Each row was made from one walk, in order. Every step used is in the known rows, and no mark comes twice. Write each row's walk.
Known rows
k -> u -> y -> c -> e -> p -> r -> v: [-3.45 -3.88  4.51 -0.81 -0.26  0.65  0.89  3.64  3.66  5.52  1.54 -0.60
 -0.02  0.06  2.97  0.43 -6.35  2.47 -0.14 -1.20 -1.16  1.43 -5.00 -0.76
  0.03]
u -> k -> v -> r: [ 2.25  3.88 -3.79 -0.51 -0.12 -1.14 -0.77 -6.25 -1.87 -0.34 -4.32 -3.40
  2.47 -0.54 -2.91  1.72  8.03 -4.48 -1.26 -0.35  1.73 -2.88  4.95  0.55
  1.42]
y -> c -> e -> p -> r: [ 1.55  0.98 -0.74 -0.66 -1.60  2.46  2.68  1.90  0.09  2.27  2.64 -0.05
 -1.42  1.71 -0.92  0.35 -1.66  0.66 -2.02 -2.81 -5.21  4.56 -3.28 -0.65
 -4.37]
c -> e: [-1.30  3.61 -3.05  0.68  2.01 -1.43  6.37  3.00 -3.94 -0.84 -0.35  0.98
 -3.02  2.72 -0.27 -3.69 -0.02 -0.43 -2.21 -3.39 -1.28  2.46 -6.26  1.44
 -2.80]
v -> k -> u -> y -> c: [-2.76 -4.52  3.24  2.51  0.76  1.34 -0.83  0.19  2.90 -3.13  1.67  0.34
 -6.37  2.19 -0.92  0.73  0.53  3.11 -0.17 -1.74  2.02 -1.36  1.55 -0.34
 -0.41]
s -> k -> v -> r -> p: [ 3.34  3.13 -0.04  0.95 -0.93 -2.58 -0.53 -5.04 -3.86 -1.68 -1.20 -1.38
  4.98 -3.16  3.65 -0.22  5.70 -3.64  2.73  3.37 -2.49 -3.55  3.30  4.56
 -0.54]
c -> e -> p: [ 1.43  3.34 -0.64 -1.07  1.18 -1.65  6.10  3.42 -1.56  1.00  2.65  0.37
 -2.04  3.68 -1.25 -2.43 -1.69  0.44 -3.04 -1.35 -3.14  3.73 -3.03  0.98
 -0.53]
c -> e -> p -> r -> v: [ 1.51  3.74 -2.96 -3.21 -0.31 -0.34  1.03  4.12 -0.13  3.86  0.24  0.44
  2.63  1.62  0.29 -3.07 -2.13  1.30 -0.90  0.16 -3.55  4.53 -3.25 -0.41
  0.61]
v -> r -> p: [ 4.47  0.93 -4.51  1.33  3.33 -2.44  3.69  5.02 -2.81  0.75  2.46  0.07
  5.13 -4.90 -1.28  1.37  2.46 -0.65  0.42  0.88 -3.03 -4.69  3.44 -1.18
 -1.49]
s -> k -> u -> y -> v -> r -> p -> e -> c: [-1.13 -0.19  4.70  1.64 -2.54 -2.01  0.76 -3.46 -3.27 -3.49  3.73  1.29
  1.49 -1.15  5.06  2.26 -3.16 -1.75  1.66  0.54  0.18  0.01 -3.14  5.29
 -1.40]
u -> k -> v -> r -> p: [ 2.44  3.52 -2.99 -0.78 -0.83 -0.95  1.31 -4.25 -0.38 -0.43 -3.66 -4.61
  4.00 -2.20 -2.85  0.87  7.03 -4.42 -0.45  1.01  0.42 -2.59  5.70  0.08
  0.69]
s -> k -> u: [-0.79 -0.93  2.22  2.96  2.10 -1.71  1.76 -5.11 -3.75 -2.02  2.00  4.83
  2.31  1.96  2.03  0.30  1.75 -2.42  1.87  1.62  0.40 -3.49 -1.95  5.78
 -2.20]
y -> u -> k -> v: [ 2.02  2.25 -2.76  0.15  1.56  2.01  3.01 -6.21 -3.63  1.17 -2.08 -0.44
  2.18  1.97  0.59  0.28  6.84 -5.22  0.13  1.45 -0.51 -6.37  3.93 -1.45
 -1.32]
p -> r -> v -> k: [ 1.84  0.87 -5.90 -2.09 -0.69  2.46 -6.98  0.07  0.75  0.59 -3.12  1.76
  4.54 -2.00 -1.51 -0.93  3.37  1.81  2.20  2.50  1.28  0.68  2.04 -2.37
  1.63]
k -> u: [-3.21 -3.43  0.63  2.56  4.44 -2.25  3.46  0.70 -0.60  0.33  1.16  2.76
 -0.55  2.64 -1.32 -0.37 -1.29  0.32  0.98 -1.00  2.44 -4.20 -1.85  2.04
 -1.12]
r -> v -> k: [ 2.22  1.23 -0.84 -2.15  0.10  1.23 -2.08 -0.12  2.08 -3.46 -4.64  1.02
  0.23 -0.48 -1.97 -0.38  1.91  3.52  2.82  3.72  1.77 -0.26  2.99 -3.71
  4.97]
y -> c: [ 1.88 -1.08  0.61  1.11  0.58  2.44  4.55 -1.43 -0.78 -1.19  0.92  1.12
 -2.88  0.12 -2.75  2.88  0.53 -0.62 -1.43 -2.03 -1.82  0.15 -1.27 -1.96
 -3.65]
u -> y -> v -> k -> s: [-3.18 -1.43  0.60 -0.45 -1.04  0.66 -1.79  0.81  1.87 -0.35  0.43 -1.16
 -6.69  0.81 -1.06 -0.74 -3.26 -1.83 -1.89 -3.63  4.41  3.64 -2.24 -2.25
  0.94]
y -> v -> r: [ 1.36  1.98 -5.58 -0.87  0.44 -2.27 -1.59  2.22 -4.09  0.63  0.91  0.21
  1.70 -0.61 -2.11 -0.12  1.59 -0.35  2.20 -4.34  0.53  2.54 -0.61 -0.48
  1.10]
r -> p -> e: [ 1.83 -0.43  2.75  0.90 -0.36 -0.19  8.66  2.72 -1.30 -6.83 -0.36  0.10
  0.65 -0.03 -3.33 -1.87 -3.40 -1.12 -1.69  3.28 -1.92  1.52 -0.71  1.37
 -3.80]
c -> e -> p -> r: [ 1.33  3.25 -3.67 -1.50  0.32 -0.66  2.21  3.86 -1.73  3.31  3.00  0.93
  1.00  2.53 -0.67 -3.29 -0.76 -0.22 -2.58 -1.57 -3.32  4.17 -3.37  1.45
 -1.98]
v -> r -> h: [ 0.85  2.12 -4.95  3.88  4.97 -1.40 -0.57  1.22 -5.95  0.44  1.07  2.75
  2.59 -5.97 -1.86  1.57  2.15 -1.14 -3.82  0.10  0.14 -5.86  1.54 -1.68
 -1.70]
v -> k -> s: [-1.19 -2.07 -2.36  3.42  3.09  1.09 -2.76 -2.06  3.07 -2.94 -0.37  2.99
 -5.78  3.30 -3.61  1.43 -0.08 -1.26 -1.00  0.76  3.86 -4.19  4.46 -1.63
 -1.28]
r -> v -> k -> u -> y: [-1.52 -2.12  2.65 -1.28  0.47  0.37 -2.09  1.24  4.01 -1.43 -3.73  0.42
 -1.19 -0.29  0.46 -0.34 -1.15  4.26  2.87  2.54  3.13 -1.25  1.21 -2.83
  5.44]
v -> k -> u -> y: [-3.15 -3.62  2.00  2.50  1.99 -0.27 -0.87  1.01  1.93 -3.13  1.47  0.98
 -5.37  2.03 -1.04 -0.49  1.17  2.79 -0.38 -1.03  3.54 -2.05  1.83  0.63
  1.00]

Write each row's walk
[ 0.60  3.20 -1.67 -0.99 -1.17 -0.01  1.71 -7.63 -0.56 -1.61 -4.95 -3.32
  0.04  1.25 -3.90 -0.16  6.57 -5.19 -1.92  0.17  2.80 -0.55  2.63  0.72
  0.86]  u -> k -> v
[-4.48 -3.46  0.99  0.80  2.18 -2.98  0.26  3.57 -0.71  2.95  2.32 -0.19
 -1.00 -0.19  1.40 -0.07 -3.08  0.64  0.95 -4.33  2.86 -0.53 -3.55  0.94
  0.92]  k -> u -> y -> v -> r
[ 1.86  1.27  0.20 -2.17 -2.56  2.82  1.93  2.31  1.56  2.96  0.18 -0.40
  0.44  0.70  0.24  0.62 -3.05  2.02 -0.14 -0.79 -5.21  4.84 -3.26 -2.30
 -1.82]  y -> c -> e -> p -> r -> v
[ 2.76  4.13 -1.59 -0.07 -2.99 -0.70  1.56 -6.94 -1.11 -4.10 -3.57 -4.58
  1.67 -1.15 -1.79  3.27  4.34 -4.13 -1.66  1.42  1.52 -2.14  4.63  0.84
  0.19]  u -> k -> v -> r -> p -> e -> c
[-0.65 -0.95  1.18 -1.20 -2.58  2.90 -1.65  2.16  3.83  1.36  0.52 -0.15
 -0.80  2.34  0.39 -0.11 -3.23  4.62  1.96 -0.64 -4.02  3.85 -0.83 -1.41
 -0.76]  y -> c -> e -> p -> r -> v -> k -> u
[-1.44 -0.47  2.15  1.49  0.29 -2.51 -1.15 -2.76 -4.27  0.30  2.93  2.26
  2.80 -0.75  3.92  0.79  0.37 -2.12  2.01 -1.09  0.76 -0.64 -3.01  5.01
 -0.46]  s -> k -> u -> y -> v -> r
[ 4.07  0.81 -1.69  2.22  1.81 -2.34  4.00  3.93 -3.81 -3.70  1.10  0.42
  4.13 -2.75 -1.26  0.96  0.18 -0.13 -0.70  1.74 -3.21 -2.63  2.95  0.59
 -2.58]  v -> r -> p -> e
[-0.50  0.88 -3.05 -1.44 -1.93  0.71 -2.86  0.13 -0.53 -4.28 -0.38  0.10
 -3.50  2.74 -4.35 -2.68  1.99  1.61  2.30 -3.34  2.79  5.82  0.58 -0.41
  1.93]  y -> v -> k
[ 3.54 -0.89 -2.01 -2.38 -0.01  1.89 -6.15 -0.12  5.27  3.99  0.85  1.89
  3.33  0.43 -2.58  1.88 -2.33  0.01  0.15  4.58  0.42 -0.60  5.31 -3.08
  2.81]  e -> p -> r -> v -> k -> s
[-4.04 -4.05  4.25  1.09  0.03 -2.62  2.59  4.82 -0.18 -0.69  1.57 -1.21
 -0.19 -0.27  1.10 -1.32 -6.28  1.28  0.96 -2.32  1.48  1.07 -3.27  1.91
 -0.47]  k -> u -> y -> v -> r -> p -> e
[-0.20  2.11 -2.98 -1.64 -0.45  0.69 -2.91  2.96  3.24  3.25 -0.12  0.86
  0.15  2.96  0.26 -2.44 -3.76  0.91 -0.42  1.07 -1.38  2.41 -0.36 -1.24
  0.43]  c -> e -> p -> r -> v -> k -> s
[ 1.78  1.81 -2.95  0.78  1.99 -3.37 -1.86 -1.56 -2.47  1.32 -3.29 -3.40
  0.72 -1.60  0.98  0.38  5.42 -1.05  0.89 -0.83  0.32 -4.31  3.90  0.84
  1.79]  k -> v -> r
[ 3.07 -1.66 -0.56 -2.71 -0.13  0.92 -5.07  1.14  4.14  3.12  1.76  1.87
  4.71  0.65 -2.15  0.29 -0.41  2.79  1.78  4.20 -0.38  0.34  4.82 -1.01
  3.60]  e -> p -> r -> v -> k -> u
[ 3.18  2.09 -3.92  0.74  3.30  2.64  5.27 -4.43 -4.87  0.67  1.19  3.04
  2.78  1.98 -0.96  1.70  5.57 -5.01 -0.95  1.22 -1.07 -6.17  2.76 -2.68
 -2.93]  y -> u -> k
[-2.76 -0.93 -2.16 -1.41 -2.14  2.90 -5.87  2.35  2.87  2.46 -2.54 -0.22
  1.25 -1.36  2.40 -1.56 -0.78  3.70  2.16 -0.50 -0.14  2.47 -2.50 -1.89
  0.10]  p -> r -> v -> k -> u -> y -> c -> e
[ 1.83  2.92  1.50  0.69 -0.94 -1.40 -0.09 -8.19 -3.92 -2.58 -2.38 -0.15
  1.08  0.21  2.36 -0.98  5.42 -4.32  1.27  2.66 -0.15 -1.23  0.26  5.41
 -0.35]  s -> k -> v
[-1.48 -0.15  0.57 -1.65 -1.59  0.50 -0.28  1.56 -0.19 -1.78  0.64 -1.59
 -5.54 -0.02 -1.28 -1.84  0.00  0.16 -1.69 -3.95  3.23  6.04 -2.48 -1.40
  1.97]  u -> y -> v -> k
[-1.30 -0.74  5.25 -1.06 -2.54  0.52 -1.00 -2.37  0.06  2.60  1.83  1.93
  3.60 -0.29  5.73  0.32 -2.98 -0.39  1.50  1.77 -2.89  1.83 -4.59  3.62
 -1.18]  s -> k -> u -> y -> c -> e -> p -> r -> v
[-1.33 -1.78  5.07 -2.35 -1.75  1.42 -1.16  2.71  6.13 -0.18 -1.99 -1.00
 -2.34  1.19  1.17 -0.07 -4.08  6.17  2.52  1.91 -0.69  2.34  0.53 -3.25
  4.48]  r -> v -> k -> u -> y -> c -> e -> p
[ 0.54 -1.79  3.41  0.02  0.20  2.09  5.52  0.50 -0.35  1.00  1.64 -0.76
 -4.91 -2.02 -0.04  2.73 -1.39 -1.97 -4.65 -3.19 -0.72  1.34 -4.12 -2.75
 -2.62]  u -> y -> c
[ 0.03 -0.74 -0.93 -0.48  1.14  1.44 -3.76 -1.12  4.92 -1.33 -5.03  1.83
 -1.30  0.57 -1.42  1.10 -2.20  1.18  2.49  4.12  3.26 -2.87  3.32 -4.88
  3.80]  r -> v -> k -> s
[ 2.62 -3.12  2.57 -3.03 -2.04  2.58 -4.49  1.34  5.50  3.90  2.21  0.31
  2.52 -0.59 -0.61  2.16 -2.25  3.09  0.36  2.89 -1.30  1.67  3.47 -2.39
  2.94]  e -> p -> r -> v -> k -> u -> y -> c
[-3.81 -3.22  3.43  0.87 -0.58 -2.74  2.24  3.06  0.00 -0.86  2.64 -1.39
 -1.72 -0.68  2.36  1.31 -6.62  0.89  0.57 -2.70  2.53  0.39 -3.83  1.12
  0.08]  k -> u -> y -> v -> r -> p -> e -> c
[-5.77 -3.88  2.95  0.03  1.55 -2.05  2.38  2.59  0.36  2.07  1.69 -0.12
 -2.59  1.42  0.40 -1.62 -3.89  0.19  0.53 -4.03  3.67  1.25 -5.43  1.01
  0.70]  k -> u -> y -> v
[-4.83 -3.00  2.28  2.26 -0.53  2.27 -3.85  2.20  2.95 -0.40  2.83  0.45
 -4.51  0.10 -0.34 -1.65 -2.16  3.74 -2.71 -0.90  0.45  1.14  0.09  0.12
 -1.57]  v -> k -> u -> y -> c -> e -> p -> r -> h
[ 0.42 -0.03  2.58 -2.63 -3.35  3.71 -0.49  3.18  2.91  2.28  0.33 -2.19
 -3.17 -1.30  1.74  0.48 -2.46  2.23 -2.69 -1.42 -2.75  5.56 -2.85 -3.34
  0.07]  u -> y -> c -> e -> p -> r -> v -> k
[-1.31 -1.61 -2.99 -1.48 -0.06  1.98 -6.87  1.31  2.60  2.40 -1.99  1.12
  3.37 -2.22  0.83 -1.10  0.88  2.03  2.25  1.41  2.45 -0.21  0.19 -1.63
  2.18]  p -> r -> v -> k -> u -> y
[-1.20 -1.45  2.39 -1.49 -2.55  3.57 -1.70  2.11  5.11  3.94  0.09 -1.65
 -4.21 -0.71  2.17  1.74 -5.83  0.74 -3.06 -0.90 -1.36  3.26 -2.49 -4.00
 -0.76]  u -> y -> c -> e -> p -> r -> v -> k -> s
[ 1.69  1.22  0.26  1.01 -0.26 -3.12  0.96  0.23 -1.52 -2.27 -3.72 -4.68
  1.68 -2.36  0.62 -1.11  1.83 -0.70  1.06  1.76 -1.42 -2.49  4.29  1.95
  0.30]  k -> v -> r -> p -> e
[-1.80 -1.24  4.52  2.18  1.39 -1.62  2.40 -4.17 -3.18 -1.12  2.64  3.52
  0.95  0.31  3.61  0.62  0.66 -2.92 -0.28  0.72  1.01 -2.37 -3.68  5.28
 -1.94]  s -> k -> u -> y
[ 2.36  2.30 -0.33  0.80 -1.32 -2.95  0.58 -1.51 -1.53 -2.63 -2.62 -4.99
  0.43 -2.83  1.94  1.48  1.40 -0.85  0.84  1.30 -0.06 -3.55  3.71  0.97
  0.73]  k -> v -> r -> p -> e -> c
[ 1.01  3.71 -0.03  2.68  0.16 -1.92 -3.16 -7.30 -6.11 -1.79 -2.24  0.37
  3.34 -3.97  3.17 -0.02  5.69 -3.98 -0.14  2.83 -0.46 -4.10  1.74  4.38
 -0.72]  s -> k -> v -> r -> h
[-2.72 -3.10  1.86  1.02 -1.00  1.73 -3.12  2.22  3.54  0.05  3.41 -0.13
 -4.29  2.68  0.31 -0.85 -0.89  4.01 -0.72 -2.01 -0.34  1.95  0.89  0.76
 -1.01]  v -> k -> u -> y -> c -> e -> p -> r
